Each row was made from one small tree. The marks that hang from a mark follow it in brackets, in alphabetical order. Every link used is in the known rows. Write each row's tree.
Known rows
delav{fefekot{gibez}}: [-2.69 1.38 -0.89 1.10 0.02 -2.18 -0.24 1.65 1.24 1.20 3.11 1.44 -2.33 2.08 -1.82 1.89 0.33 -1.97 1.56 0.33 1.26 -0.42]
fefekot{nineb}: [-1.33 1.07 1.03 1.07 0.15 -1.16 -0.47 0.45 2.43 0.15 2.12 0.16 0.94 1.76 1.88 2.10 0.71 -0.56 3.15 0.04 -1.21 0.75]
kivo{fefekot{baris gibez}}: [-0.93 1.19 0.75 1.05 -0.07 0.59 -1.43 1.43 -0.24 0.62 3.76 1.87 0.22 0.55 -0.52 2.22 0.14 -2.19 -1.81 0.32 0.49 1.17]
delav{fefekot{baris gibez nineb tonu}}: [-3.56 4.37 -0.52 0.55 -0.82 -4.21 -1.01 2.10 2.40 1.04 2.19 1.37 1.20 4.30 -0.14 2.15 -0.11 -0.48 3.83 0.16 2.34 -1.37]
dages{fefekot{baris gibez{vodi} tonu}}: [-3.31 3.14 1.02 -0.44 -1.23 -2.71 1.13 2.27 0.65 1.19 3.13 1.44 0.19 3.91 -1.12 2.80 0.48 1.27 1.74 -0.66 3.68 -0.26]
vorif{fefekot{baris gibez nineb}}: [-2.72 4.04 1.02 0.33 0.00 -0.92 -1.70 1.57 1.02 1.03 1.92 0.86 1.99 1.41 1.38 2.71 -0.17 -0.46 1.54 1.07 0.56 1.84]
tapef{fefekot{gibez} moto tonu}: [-0.39 0.28 -2.07 0.19 -1.26 0.74 0.99 0.92 1.32 2.08 2.89 0.49 0.72 -0.61 -3.22 3.63 -1.26 0.39 -1.24 1.77 0.62 0.51]
guva{fefekot{baris nineb tonu}}: [-0.68 2.91 2.65 0.40 -0.88 -2.01 -2.14 1.13 2.23 -0.11 2.07 0.97 2.29 2.33 1.00 2.68 -0.07 0.43 3.23 0.40 0.06 1.72]
dages{fefekot{nineb}}: [-2.53 0.94 -0.28 0.35 -0.02 -1.47 -0.01 1.19 2.21 0.55 2.82 0.40 -0.62 3.09 1.56 1.55 1.47 -0.87 2.38 -0.93 -0.93 -0.14]
kivo{fefekot{gibez tonu}}: [-1.34 0.93 -0.41 -0.92 -0.88 0.35 -1.26 1.64 1.11 0.59 2.59 0.74 0.39 -0.28 -2.26 2.34 0.91 -1.53 0.37 0.49 1.47 0.33]
delav{fefekot{gibez{vodi} nineb}}: [-2.92 2.48 -0.56 1.65 -0.37 -3.72 1.25 1.28 1.98 1.32 3.24 0.65 -0.61 4.59 -0.36 2.58 -0.26 0.05 3.82 -0.53 2.00 -0.35]
dages{fefekot{baris gibez{vodi}}}: [-2.87 2.19 0.91 1.02 -0.39 -2.09 1.36 1.96 -0.05 1.25 4.01 1.80 -0.74 3.81 -0.40 2.63 0.29 0.42 0.40 -0.90 2.42 0.61]
delav{fefekot{baris tonu}}: [-1.86 2.97 1.80 0.17 -0.75 -2.40 -0.43 1.94 1.36 0.34 2.17 2.18 -1.02 3.69 0.54 2.01 0.29 -0.78 1.84 0.52 1.50 -1.23]
vodi{gibez{fefekot{baris tonu}}}: [-1.34 1.84 4.37 -0.61 -0.86 -1.59 -0.46 2.24 0.96 2.62 1.73 0.98 1.66 5.28 0.64 2.78 1.43 1.00 3.03 0.67 2.19 0.51]
fefekot{nineb tonu}: [-1.67 2.08 0.93 -0.37 -0.71 -1.73 -0.65 0.92 3.00 0.11 1.30 -0.17 2.06 1.86 1.17 2.24 1.03 0.39 4.50 0.29 0.18 -0.24]
kivo{fefekot{baris nineb}}: [-0.20 1.32 1.64 1.34 0.00 0.34 -1.42 0.68 1.04 -0.19 3.03 1.35 1.41 2.16 2.60 1.90 0.22 -1.74 -0.19 -0.19 -1.38 0.83]
tapef{fefekot{baris gibez nineb}}: [-0.27 2.64 -1.42 1.49 0.00 -2.63 -1.10 0.68 1.59 1.02 3.32 1.11 2.95 1.87 0.28 2.42 -0.25 -1.31 1.66 0.66 0.57 1.75]
vorif{fefekot{baris gibez nineb tonu}}: [-3.17 4.83 1.01 -1.03 -0.78 -1.48 -1.91 2.06 1.69 0.93 1.04 0.60 3.06 1.51 0.72 2.85 0.07 0.53 2.87 1.22 1.85 1.14]
tapef{fefekot{tonu} moto}: [2.37 0.34 -0.03 -1.11 -1.17 -0.13 0.58 0.96 2.11 0.97 2.48 0.62 1.58 0.52 -1.29 3.08 0.03 -0.05 1.05 1.68 0.83 -0.19]
vorif{fefekot{baris tonu}}: [-1.47 3.45 3.29 -1.42 -0.72 0.33 -1.35 1.91 0.67 0.11 1.00 1.30 0.76 1.03 1.41 2.77 0.43 0.19 0.92 1.53 1.02 1.09]
pere{fefekot}: [0.87 -0.74 1.59 1.00 0.08 -0.50 -0.47 0.76 0.97 -0.10 2.66 0.73 0.92 1.27 -0.04 2.34 0.57 -1.49 3.24 0.56 -0.30 3.20]
gibez{fefekot{baris nineb tonu} vodi}: [-0.73 3.13 4.79 0.26 -1.09 -2.69 1.65 1.19 1.68 1.14 2.46 0.99 3.38 6.04 2.60 3.02 -0.54 3.17 5.79 0.06 2.30 0.48]
vorif{fefekot{baris gibez{vodi} nineb tonu}}: [-2.79 5.16 2.10 -0.80 -1.16 -1.97 -0.16 1.91 1.31 1.04 1.51 0.52 3.08 2.90 0.97 3.52 -0.38 2.09 3.34 0.80 3.03 1.42]
guva{fefekot{nineb tonu}}: [-0.82 1.67 1.57 -0.22 -0.85 -1.56 -1.77 0.89 2.89 -0.12 1.86 0.09 1.46 1.21 -0.08 2.68 0.53 0.25 4.02 0.31 -0.23 1.51]
gibez{fefekot{baris nineb tonu}}: [-1.06 2.85 3.62 0.02 -0.81 -2.12 -0.07 1.36 2.08 0.96 2.05 1.10 3.22 4.79 2.39 2.38 -0.07 1.56 5.25 0.46 1.04 0.14]

Which tree is each row?
[-1.55 1.72 3.64 1.14 0.05 -1.99 -0.60 1.58 1.45 2.65 2.33 0.73 2.40 6.29 2.54 2.53 1.04 0.39 3.55 0.16 0.40 1.17] | vodi{gibez{fefekot{baris nineb}}}
[-0.18 2.21 5.52 0.00 -1.08 -1.62 2.01 1.48 0.53 1.13 2.73 1.55 1.57 5.09 1.29 3.14 -0.42 2.79 3.87 0.42 2.82 0.58] | gibez{fefekot{baris tonu} vodi}
[-2.29 3.22 1.81 0.11 0.10 0.16 -1.40 1.89 -0.16 0.97 2.21 1.57 0.32 0.41 0.10 2.78 -0.05 -0.86 -0.29 1.41 0.95 2.07] | vorif{fefekot{baris gibez}}
[-0.64 2.54 -0.64 1.35 -1.53 -1.05 2.04 0.82 1.40 2.10 3.32 0.61 3.37 2.71 -0.67 4.38 -2.32 2.41 0.28 0.90 1.50 0.76] | tapef{fefekot{baris gibez{vodi} nineb} moto tonu}
[0.98 2.05 0.93 -0.34 -0.76 -1.40 -0.75 0.96 1.26 0.19 2.38 1.54 1.64 1.38 0.33 2.39 0.43 -0.66 0.97 1.13 1.11 0.93] | tapef{fefekot{baris tonu}}
[-2.08 2.11 1.22 -0.32 -1.08 -1.85 1.05 1.42 1.38 0.94 2.31 0.28 0.92 1.59 -1.75 3.28 0.45 1.47 3.34 0.32 3.23 0.50] | fefekot{gibez{vodi} tonu}
[-1.82 2.94 -0.02 -0.05 -0.92 -1.13 -1.88 1.64 1.56 0.47 2.58 0.90 2.99 1.83 0.02 2.35 0.29 -1.02 1.37 0.17 1.31 0.17] | kivo{fefekot{baris gibez nineb tonu}}
[0.78 0.90 0.60 0.71 -1.21 1.21 0.87 0.80 0.77 1.25 2.75 1.53 1.03 0.76 -0.15 3.52 -1.48 0.55 -2.14 1.72 -0.54 0.50] | tapef{fefekot{baris} moto tonu}
[-2.53 4.20 1.66 0.56 -1.06 -3.31 0.30 1.41 1.92 0.93 2.20 0.55 3.48 3.75 0.58 3.27 -0.27 1.94 4.31 0.02 3.01 0.38] | fefekot{baris gibez{vodi} nineb tonu}
[-2.14 3.16 1.60 1.98 -0.33 -2.68 0.64 1.00 1.22 0.98 3.07 0.85 2.45 3.44 1.20 3.06 -0.54 1.06 2.90 -0.26 1.68 1.18] | fefekot{baris gibez{vodi} nineb}
[-1.81 1.73 -1.16 -0.66 -0.92 -0.75 -1.61 1.38 2.26 0.53 2.39 0.01 2.07 0.69 -1.01 2.28 0.78 -1.10 2.17 0.12 1.08 0.10] | kivo{fefekot{gibez nineb tonu}}
[-1.88 1.42 2.52 -0.97 -0.84 -2.21 -0.39 1.74 2.79 2.56 1.26 -0.57 2.53 5.41 0.91 2.66 1.91 1.08 5.73 0.27 1.44 0.29] | vodi{gibez{fefekot{nineb tonu}}}
[0.70 3.11 -1.34 -0.12 -1.25 -2.40 -0.28 1.40 2.50 1.62 2.80 0.79 4.78 2.14 -0.93 3.36 -0.90 0.30 2.09 1.42 1.90 -0.05] | tapef{fefekot{baris gibez nineb tonu} moto}
[-0.34 1.10 4.39 -0.60 -1.11 -1.20 2.32 1.25 1.26 1.11 2.55 0.62 0.65 4.03 0.27 3.04 0.19 2.62 4.77 0.42 2.58 0.55] | gibez{fefekot{tonu} vodi}
[-1.90 3.62 1.05 0.48 -0.96 -2.70 -2.34 1.56 2.07 0.56 2.43 0.92 2.91 1.66 -0.96 2.94 -0.38 0.26 3.45 0.47 1.41 1.78] | guva{fefekot{baris gibez nineb tonu}}
[-0.59 3.45 -1.45 0.08 -0.89 -3.25 -1.31 1.09 2.25 0.95 2.44 0.79 3.97 1.99 -0.42 2.64 0.00 -0.39 2.97 0.83 1.93 0.87] | tapef{fefekot{baris gibez nineb tonu}}
[1.90 1.22 -0.81 -0.84 -1.20 -1.25 0.34 0.70 3.27 0.97 2.15 -0.03 3.24 1.69 -0.07 3.05 0.02 0.24 2.80 1.29 0.28 -0.42] | tapef{fefekot{nineb tonu} moto}
[-1.51 1.55 0.60 -0.36 -0.96 -1.37 -1.75 1.55 1.68 0.62 2.41 0.60 0.19 -0.31 -3.27 2.95 0.37 -0.22 2.33 0.83 1.66 1.85] | guva{fefekot{gibez tonu}}
[-0.44 1.61 -0.95 0.82 -1.31 0.52 0.59 1.27 0.71 2.03 3.15 1.32 1.61 0.25 -2.10 3.73 -1.69 0.39 -1.96 1.82 0.80 0.67] | tapef{fefekot{baris gibez} moto tonu}
[1.96 2.40 0.28 -0.13 -1.18 -1.58 -0.05 1.00 2.62 0.90 2.43 0.86 4.22 2.63 1.05 3.07 -0.56 0.32 1.98 1.32 0.61 -0.30] | tapef{fefekot{baris nineb tonu} moto}
[0.66 1.81 -2.36 -0.74 -1.23 -2.04 0.08 1.20 3.18 1.81 2.54 -0.21 3.78 0.99 -2.00 3.24 -0.31 0.21 2.86 1.32 1.61 -0.29] | tapef{fefekot{gibez nineb tonu} moto}
[-0.91 2.33 -1.68 1.12 -1.23 -0.62 0.30 1.02 1.82 2.01 2.87 0.80 3.32 1.30 -0.91 3.66 -1.78 0.97 -0.19 1.37 0.30 0.56] | tapef{fefekot{baris gibez nineb} moto tonu}
[-1.10 2.15 -0.23 1.17 -0.81 -0.64 -0.31 0.25 1.69 0.50 2.21 0.90 1.94 1.80 1.60 2.70 -0.75 0.25 0.48 0.77 -1.03 1.44] | tapef{fefekot{baris nineb} tonu}
[-1.56 2.38 2.34 1.72 -0.29 -1.60 0.86 1.33 0.03 0.97 3.36 1.52 0.76 2.51 -0.08 3.11 -0.31 0.74 1.14 0.12 2.17 1.34] | fefekot{baris gibez{vodi}}
[-1.16 1.66 2.60 -0.52 -0.73 -1.81 0.26 1.09 2.75 1.02 1.84 0.11 2.35 3.82 1.28 2.32 0.44 1.49 6.10 0.46 0.72 -0.02] | gibez{fefekot{nineb tonu}}
[-2.52 2.94 0.49 -0.02 -1.08 -2.94 0.75 1.21 2.53 0.94 2.11 -0.35 2.55 2.77 -0.48 3.14 0.28 1.92 5.15 -0.11 2.66 0.36] | fefekot{gibez{vodi} nineb tonu}
[-2.52 2.17 0.74 1.01 -0.02 -1.84 -0.35 1.38 1.58 0.47 2.97 1.36 0.23 4.11 2.53 1.67 0.82 -0.64 1.53 -0.94 -0.78 0.02] | dages{fefekot{baris nineb}}
[-2.11 1.98 0.50 1.38 -0.25 -2.27 0.89 0.74 1.92 1.08 2.82 -0.06 1.64 2.52 0.17 2.91 0.08 1.01 3.79 -0.34 1.34 1.11] | fefekot{gibez{vodi} nineb}
[-2.29 3.13 1.18 0.03 -0.75 -1.89 -1.03 1.89 1.13 0.82 2.18 1.27 1.68 1.27 -0.96 2.72 0.39 0.07 1.94 0.80 2.25 0.25] | fefekot{baris gibez tonu}
[1.02 2.01 -1.28 -0.47 -1.51 -2.48 1.79 1.04 2.82 1.89 2.97 -0.30 3.83 2.41 -1.78 3.91 -0.85 1.67 3.39 0.90 2.85 0.05] | tapef{fefekot{gibez{vodi} nineb tonu} moto}
[-2.63 4.13 1.74 -1.31 -0.81 -0.52 -1.61 2.31 0.56 0.95 1.39 1.20 1.35 0.48 -0.60 2.97 0.27 0.09 0.94 1.63 2.35 1.27] | vorif{fefekot{baris gibez tonu}}
[-0.15 2.60 -0.65 -0.25 -0.81 -2.22 -1.00 1.39 1.04 0.99 2.74 1.39 2.22 0.86 -1.63 2.73 0.21 -0.81 1.10 1.27 2.41 1.14] | tapef{fefekot{baris gibez tonu}}
[-1.10 1.83 1.73 1.58 -0.17 -1.08 -1.87 1.39 0.35 0.68 3.46 1.86 0.16 0.62 -1.52 2.82 -0.44 -0.97 0.28 0.73 0.64 2.92] | guva{fefekot{baris gibez}}
[-0.26 1.48 -1.78 -0.93 -0.81 -1.81 -0.64 1.12 1.76 0.94 2.44 0.51 1.32 -0.19 -2.63 2.54 0.66 -0.92 2.00 1.18 2.21 1.03] | tapef{fefekot{gibez tonu}}
